Each row was made from one small tree. The marks that hang from a mark follow it in brackets, in alphabetical order. Every link used is in the known rows. Write each row's tree.
Known rows
F[T W[Y] Z]: [-10   6 -29   6 -19  25  -4 -27  -2  -4   9  16  20   4   1  -4   4   9
  17 -27 -11 -13 -36  -7  19  15  17  -6  -1   2  14  22  12   4   3 -13
 -12 -10   6   6  14  -6]
Z[F[B T W]]: [-15  13   1   3  -8  11 -20 -31  -5  -8  10 -11  14  17   2  -9   4  19
   5 -30   2 -11 -30  -4   2  14  19  -5  -3   5  13   0  14  -7 -26 -16
 -12 -19  14   0  -2 -17]
R[F J]: [ -3 -10  14  -7  15 -11  11  15  26   6 -10   4 -12   5   1   8   0 -19
  -7  23   0  12  27   2  -7  -3 -13   5  -2   3 -10 -26 -16  30  18  15
   5  15 -13  -4 -25   1]
R[J[X]]: [ 11  -2  15  25   7  -9   7  44  38  14  -6   6  -6 -27  -6  34  -4 -19
  -6  25   3  12  13   6  -4 -16 -15  22  -8  -5 -10  -3 -25  -2  20  22
  21  14 -14  -6 -29  13]
B[F[T W] Z]: [-12  11  -4  -4  -8  18 -21 -22  -4  -8  10  -3  18  12   1 -18   2  17
   6 -32  -7 -14 -28 -22   8  12  16  -7  -2   1   7  -9  15 -11 -28 -15
 -17 -18  12   3  -7 -16]
Z[F]: [ -3   5   5   8   1  -5  -1  11   6   8  -5   4   9  12  -2 -17  -4  -5
   5  -6  -1  -4  13 -11   4  -4   0   5 -15  -5  -2 -20   5   3   0  -2
   3   8  -2   1 -17   3]
T[F]: [  8  -5  -5   0  -7  -6  -3   6   3   2  -1  -4   8  -6  -5  -2  -1 -11
   0   1  -4   1  20   8  -6   0   5  -2 -10  -1   0 -13  -2  32  25  -5
  17   6  -1  -3 -10  -8]
B[Z[F[T W]]]: [-14  13  -1   4  -7  19 -20 -24  -4  -7   8  -5  18  17   0 -18   1  17
   6 -32  -7 -14 -25 -22   7  11  15  -5  -4   1   9 -13  14 -13 -27 -13
 -17 -16  11   3  -7 -14]
F[B T]: [ -4   4  -1  -1   0  -3  -6  -3  -4  -1   8 -10  12   7  -4  -4   0   5
   2 -24  24  -4  -5   5  -1   5  10  -2 -11   5   4  -6   5  13  -5 -12
   4 -11  -1  -7  -5 -12]
C[A]: [ -1  -2 -17   7  -8 -11  26  18  -8  26  -2   5   6  -8 -17 -10 -12   4
   3  17 -15   4  25  -5  -3 -18 -13  -2  -4  -2 -12 -10   1  -4  15   6
  15  25 -11   1 -21  11]
F[B[Z] T W]: [-13  10 -12  -1  -9   5 -20 -15  -9  -8  14  -7  20  12  -1  -7   3  18
   5 -29  -4 -10 -27 -11   4  18  20  -7  -2   4  14   3  13   0 -23 -15
 -13 -15  16   3  24 -17]
J[R[F[W Z]]]: [ 10  -2   0 -26  -5  -8  -3  -7  -1  -1  -6   1 -11   3  15 -12  -3  -5
  -5  18 -11   8   8  17  -6  17   1  -8   4   8  -6   1 -15  31  13  -2
   9   9   1   0  17  -2]
F[B T W Z]: [-13  11 -18  -2 -13   3 -19 -21 -11 -11  13 -11  14  10  -1   0   5  21
   6 -28  -1  -9 -33  12  -2  20  25  -6  -1  10  18  16  12   6 -19 -20
  -7 -17  18   0  31 -19]
J[R[A]]: [ 42  -2  21   3   1 -16  10  20 -12   2 -12   1  -7 -10   6  -3  -7 -14
  -8  22  16   5  25   6  -6 -32 -20  -1  -5   2 -11   0 -10 -16  22   9
  22  15 -16  -9 -12  29]
F[B[Z] T W[Y]]: [-13   9 -26   3 -12  19 -13 -18  -8  -6  17  13  24   6   3  -6   5  14
  18 -35  -3 -18 -40 -21  24  22  21  -9   2  -6  16  23  16  -5 -21 -15
 -21 -16  14  13  36 -12]
J[R[F] X]: [ 21 -10  26 -15   9  -9   5  31  19  13 -12  -1 -20 -23  14   3  -8 -23
 -12  33  21  19  34  19  -5  -1 -17  13  -7  -2 -21 -11 -33  29  29  15
  29  14 -21 -10 -24   7]
B[F]: [  0   2   3   2   1  -8  -2  13   6   7  -4   7   7   6  -6 -16  -2  -5
   5  -5  -3  -5   9 -10   6  -3   0   3 -13  -4  -4 -18   4   5  -2  -3
   4   7  -4  -2 -16   2]
J[R[F]]: [ 19  -9  18 -25   7 -14   9  12   7  10 -10   3 -13   0  13 -16  -6 -20
  -8  24  16  13  34  11  -5   0 -13  -1  -7   2 -18 -23 -20  38  26   6
  19  15 -17  -8 -19   3]
F[Z]: [  0   2 -16   1  -5 -12   1  20   0   5   0   5   8   5  -5  -7  -2  -3
   5  -4  -7  -3   9   5   0   4   4   2 -12  -1   2  -5   2  16   6  -6
   9  10  -1   1  17   1]
F[T]: [  1   0   4   3  -5   6   0  -8   3   4   2  -4  12   5  -5  -6  -3  -4
   3 -16  15  -1   4  -2   0  -4   1   3 -14   7  -1 -21   5  16  15  -4
   8  -2 -12  -9 -34  -5]
R[F[B T W]]: [-20  -2   2 -19  -3   8  -9 -34  -4  -9   5 -11  -1  17   7  -9   4   9
  -1 -12   3   0 -10   5  -5  23  12  -5   3  13   7 -10   7  31  -2  -7
  -8 -11   4  -4  -1 -19]
T[F[B Z]]: [  2   1 -25  -9   1 -17 -17  13 -12  -7  13 -14   9   0  -4   2   4   4
   1 -16   4  -4  -2  28  -7  17  22  -7  -6  -4  11  16   3  24 -12 -24
  10 -11  19   3  47 -28]
J[R[A F] X]: [ 33 -12  36  -8  15 -12  10  26   0   2 -16  -6 -28 -24  14   7  -7 -19
 -18  39  29  19  36  18 -10 -21 -27  12   2  -1 -21  -2 -26  -2  27  19
  26  11 -22 -12 -18  23]
B[F[W] Z]: [ -9   9  -7   0 -10   1 -15   2   0  -2   2   8  13   9  -2 -21   0   9
   7 -11 -29 -11 -11 -24  10  10  11  -3  -4  -5   5  -8  10  -7 -19  -5
 -13   4  13   9  14  -2]
A[C]: [  2  -4  -9  12  -8 -12  27  15  -9  29  -6   0   0  -6 -24  -6  -8  -2
  -1  17 -12   5  26  -3  -5 -19 -12  -2  -3  -2 -12  -8   2 -13  13   9
  10  21  -9  -2 -14  17]

Write each row's tree
[ 17  -8  28 -18  11   8   1   5  17   9  -4 -12 -16 -20  16   6  -6 -16
 -14  11  44  17  18  23  -7   1 -11  10  -5   3 -19 -14 -30  26  21   6
  25  -7 -22 -18 -44  -6] : J[R[F[T]] X]
[ -4   4 -20  -4 -11 -10 -24  -1 -11 -11  11  -8  14   2  -1  -2   5  11
   4 -10 -23  -8 -12   2  -2  21  22 -11   3  -2  14  11   8  14 -14 -16
  -2  -6  26  10  47 -22] : T[F[B[Z] W]]
[ -9   6 -37   6 -16  -1  -4   1  -7  -3   9  22  15   2   2  -2   4   9
  19 -15 -23 -14 -30  -2  19  24  20  -7   1  -6  17  38  11   3  -9 -11
 -12   1  20  18  63  -1] : F[B W[Y] Z]
[ 11 -13  21  13  22 -10  33  28   4  17 -14 -10 -36 -29 -13  36  -5  -8
 -22  49   8  23  35  14 -20 -38 -36  13  19  -4 -21   5 -19 -45   9  31
  11  13 -17  -7 -27  26] : R[A[C] F J[X]]
[ 23  -4  23  31  11 -10  11  42  18   2 -10   1 -15 -31  -5  40  -3 -15
 -11  32  10  12  16   4  -9 -37 -24  18   1  -3  -7   6 -17 -33  18  27
  17  13 -15  -8 -23  28] : R[A J[X]]
[-16  12 -14   9 -11  23 -11 -34  -4  -6  13  12  21  11   4  -8   5  15
  16 -37   2 -18 -43 -15  22  17  22  -7   0  -4  15  20  15 -12 -23 -15
 -24 -21  14   8  10 -12] : Z[F[B T W[Y]]]
[ -7   8  -9  -7   4   8 -14  -9  -3  -3  12  -9  13  10  -3 -14   1  11
   5 -37  18  -9 -14   6   5   8  16  -3 -11   1   4  -6  10  -3 -27 -23
  -5 -21   3  -4  -5 -21] : B[F[T Z]]
[ -4   5 -26  -4 -13  -9 -22  -7 -14 -12  11 -12  10  -1  -3   4   6  12
   4 -12 -23  -7 -18  22  -8  24  27 -12   4   2  18  25   7  22  -9 -21
   3 -10  29   8  54 -24] : T[F[B W Z]]
[  1 -11  22   3  17  -7  10  34  38  10  -9   2 -21 -19   3  26  -2 -22
 -11  33   9  18  26  11  -8  -3 -17  19  -2  -2 -15 -15 -29  20  21  25
  16  13 -16  -6 -30   3] : R[F J[X]]
[  7 -10  30  11   8  -2   6  11  18  -7 -15  -1 -28 -22   6  33   2 -11
 -15  42 -12  16  11   4 -15 -18 -24  15  16   3  -5   2 -18 -15  20  33
   7  12  -9  -5 -20  23] : R[A F[W] J[X]]
[  5  -9  26  -5  21   2   9 -11   6 -10  -5 -11 -16   5   3  16   3  -9
 -13   8  28  11  12   5 -14 -23 -19   3   7   9  -7 -19  -5  -7   6  11
  -2  -7 -18 -11 -42   2] : R[A F[T] J]
[  3 -14   8  -4   8 -12  34   2 -26  13 -14  -7 -23   2 -13  -8  -4  -1
 -13  30  -3  12  40   0 -15 -28 -27  -1  12   1 -16 -11   6 -23  11  13
   2  18 -12  -3 -11  23] : R[A[C] F]
[-12   9 -34   3 -16  16 -11 -24 -11  -8  17   9  21   5   2   1   6  16
  18 -36  -2 -17 -47   1  18  25  26 -10   1  -1  19  35  14   1 -16 -20
 -16 -20  18  10  43 -14] : F[B T W[Y] Z]
[ 30 -10  27 -20  11 -16  11  10 -12  -1 -15  -4 -23  -1  13 -10  -6 -16
 -15  30  22  13  38  10  -9 -20 -23   0   1   4 -17 -13 -13   6  23  11
  16  13 -19  -8 -15  20] : J[R[A F]]
[ -9   6 -29   7 -15  -1  -6   7  -4  -2   8  24  20   5   1  -9   3   6
  19 -14 -26 -15 -25 -24  24  21  16  -7   0 -12  13  24  11  -2 -13  -5
 -17   5  16  20  56   2] : F[B[Z] W[Y]]
[ 12 -13  31  10  22  -9  13  30  20  -1 -15  -3 -29 -21   3  31  -1 -18
 -17  39  14  18  28   9 -14 -25 -28  21   6  -2 -12  -5 -20 -11  17  28
  13  10 -18  -8 -25  20] : R[A F J[X]]
[ 22  -6  16  36  12 -12  31  38   3  22 -10  -6 -22 -39 -21  43  -6  -4
 -16  44   3  16  22   8 -16 -49 -32  12  13  -7 -16  17 -16 -66   9  30
  14  15 -14  -6 -24  34] : R[A[C] J[X]]
[  1   0 -35   4 -20  12  -8 -13  -5  -6   6  15  17  -9   0   2   5   0
  15 -11 -31 -12 -22   6  13  19  21 -10   3  -7  15  30   7  19  13 -13
  -2  -2  17  14  38 -11] : T[F[W[Y] Z]]
[  9 -12  16   4  18 -16  35  10  -7  13 -13  -7 -30  -6 -15  17  -3  -6
 -17  42   0  17  36   5 -19 -36 -32  -3  19   1 -18  -6  -6 -36   6  22
   0  16 -14  -4 -21  23] : R[A[C] F J]
[-12  10 -20   2  -9  32 -14 -26  -1  -5  12  17  23   8   2 -17   3  12
  17 -40  -9 -20 -41 -32  29  16  18  -9   1 -10  10   8  16 -15 -25 -15
 -27 -18  11  11   7 -12] : B[F[T W[Y]] Z]
[-12  10   7   7 -13  20 -12 -33   2  -3   2  -4  14  14   1 -13   0  11
   6 -23  -6  -9 -22 -11   3   5  11  -3  -5   7   7 -13  11  -4  -7  -8
 -10 -11   4  -5 -30  -7] : Z[F[T W]]
[ -7  -4   9  -6  27 -18  -5  44  27   2   4  -4 -15 -11   4  24   2  -8
  -9  16  16  12  13   8  -4  12  -4  14   2 -11  -6   0 -22   6 -18  10
   2   0   2   2  23 -14] : R[F[B[Z]] J[X]]
[  9 -10  34   4  23   7   6   5  17  -6  -6 -15 -25 -17   5  34   0 -10
 -18  17  35  16  13  12 -15 -23 -22  16   8   4 -10  -7 -17 -14  10  21
   8 -10 -19 -15 -46   5] : R[A F[T] J[X]]
[  1  -9  19 -13  10   5   8 -22 -13 -11  -8 -14 -11  13   6 -10   1  -4
  -9  -3  25   5  19   1  -9 -13 -13   2   1  10  -5 -22   9   7  11   3
   0  -4 -15 -11 -31   3] : R[A F[T]]
[-13  12 -11  -3 -10  17 -20 -28  -6  -7  11  -7  13  10  -2 -12   3  19
   7 -33  -7 -12 -33   1   4  14  21  -6  -2   6  11   3  13  -6 -25 -20
 -11 -20  12   0   0 -17] : B[F[T W Z]]
[ -7   3 -23  11 -19   1   2  -2   0   1   2  25  15   1   1  -3   3   0
  17  -6 -24 -11 -20 -13  20  13  10  -4   0  -5  10  23   9   9   7   0
  -8   8  10  14  34  11] : F[B W[Y]]
[-12  11  -4   8 -10   2 -13   0   0  -2   0   6  15  16   0 -21   0   9
   8 -10 -28 -11 -11 -25   9  10   8  -3  -5  -5   6 -10  11 -11 -19  -6
 -12   4  14  10  14  -1] : B[Z[F[W]]]
[  6  -7  18  -5  24 -24   8  17   1 -10  -6  -7 -21   7   3  15   4  -8
 -13  22  16  10  19   9 -15 -15 -15   4   8   3  -4  -1  -5  -6  -5  13
  -2   3  -3  -2   7   6] : R[A F[B] J]
[ -8   8 -18  -6   2  -5 -13  -1  -9  -6  17 -14  13  10  -3  -2   3  12
   4 -32  23  -6 -15  16  -2  13  20  -4 -10   4  11   8   9   9 -22 -23
  -1 -19   8  -3  26 -21] : F[B T Z]
[ -3 -12  -8   5 -10   9  36 -20 -26   9 -13  15 -15  -4  -8  -6  -1   3
   2  27 -29   3  11 -15   5 -17 -19  -9  24  -3  -7  18  12 -31  16  18
 -13  18  -4  11   5  32] : R[A[C] F[W[Y]]]
[-16  12 -16   9 -10  32 -13 -28  -2  -5  11  14  26  14   5 -17   3  13
  18 -39  -9 -19 -40 -34  27  16  17  -8   0  -8  12   7  16 -19 -23 -15
 -27 -18  10  10   6 -10] : B[Z[F[T W[Y]]]]
[ -6  -6   0 -12  17 -15   5  20  19  -1  -2   2 -12   8   1   8   3 -10
  -4  15   0  10  18  15 -10   7  -4   3  -2   1  -4 -11 -13  24   2   3
   2   8  -4   1   4 -10] : R[F[Z] J]
[  5  -8  21   1   6  -6  10  -6   6 -11 -15   2 -21   2   5  14   3  -8
 -10  33 -20  10  11  -4 -14 -18 -18   2  14   9  -1  -7  -5  -6  17  22
  -5  14  -5   0 -16  20] : R[A F[W] J]
[ -1   1 -11   0 -15  -8 -16 -10  -7  -9   5  -6   9  -4  -3   3   4   4
   4  -3 -24  -4  -8  11  -8  14  18  -9   1   3  12  10   5  24   7 -10
   6  -3  19   3  23 -14] : T[F[B W]]
[ 29 -12  19 -13  11 -17  32   8 -26  17 -15  -9 -28 -11  -2  -6  -9  -7
 -18  42  14  18  43  13 -18 -33 -31  -7  13   2 -27  -2 -11 -28  15  13
  15  16 -18  -8 -16  27] : J[R[A[C] F]]
[-21  -1  -7 -19  -7  15  -7 -35  -4 -10   3  -8   0  17   6 -11   4   9
   0 -14  -6   0 -11   8  -6  24  13  -3   2  13   7 -10   6  30   1 -11
  -6 -10   4  -3  -1 -18] : R[F[T W Z]]
[-12   8  -9  13 -14  32  -4 -38   3  -2   5  17  22   8   4 -10   1   6
  18 -30  -7 -16 -36 -23  22   9  13  -4  -2  -3  10   6  14  -9  -4  -8
 -19 -13   3   5 -18  -2] : Z[F[T W[Y]]]
[-10   7 -22   5 -12  14  -7  -2   1   1   4  29  19   5   2 -20   2   5
  18 -17 -28 -18 -24 -36  30  15  11  -5   0 -15   6  12  12 -13 -18  -5
 -21   1  13  19  27   3] : B[F[W[Y]] Z]
[  1  -9   1 -15  11 -13   7   6 -18 -10  -9  -5 -15  11   5 -11   2  -3
  -6  10   5   5  24   8  -9  -5  -9   3   2   2  -1  -6   8   6   3   1
   1   6  -3   0  19   8] : R[A F[Z]]
[ -9  11   2  -1   9   3 -14 -11  -4  -3  11 -13  13  16   0 -10   1  11
   3 -34  29  -8 -14   0   3   6  14  -2 -12   1   6  -6  10  -4 -28 -19
  -6 -20   7  -6  -7 -20] : Z[F[B T]]
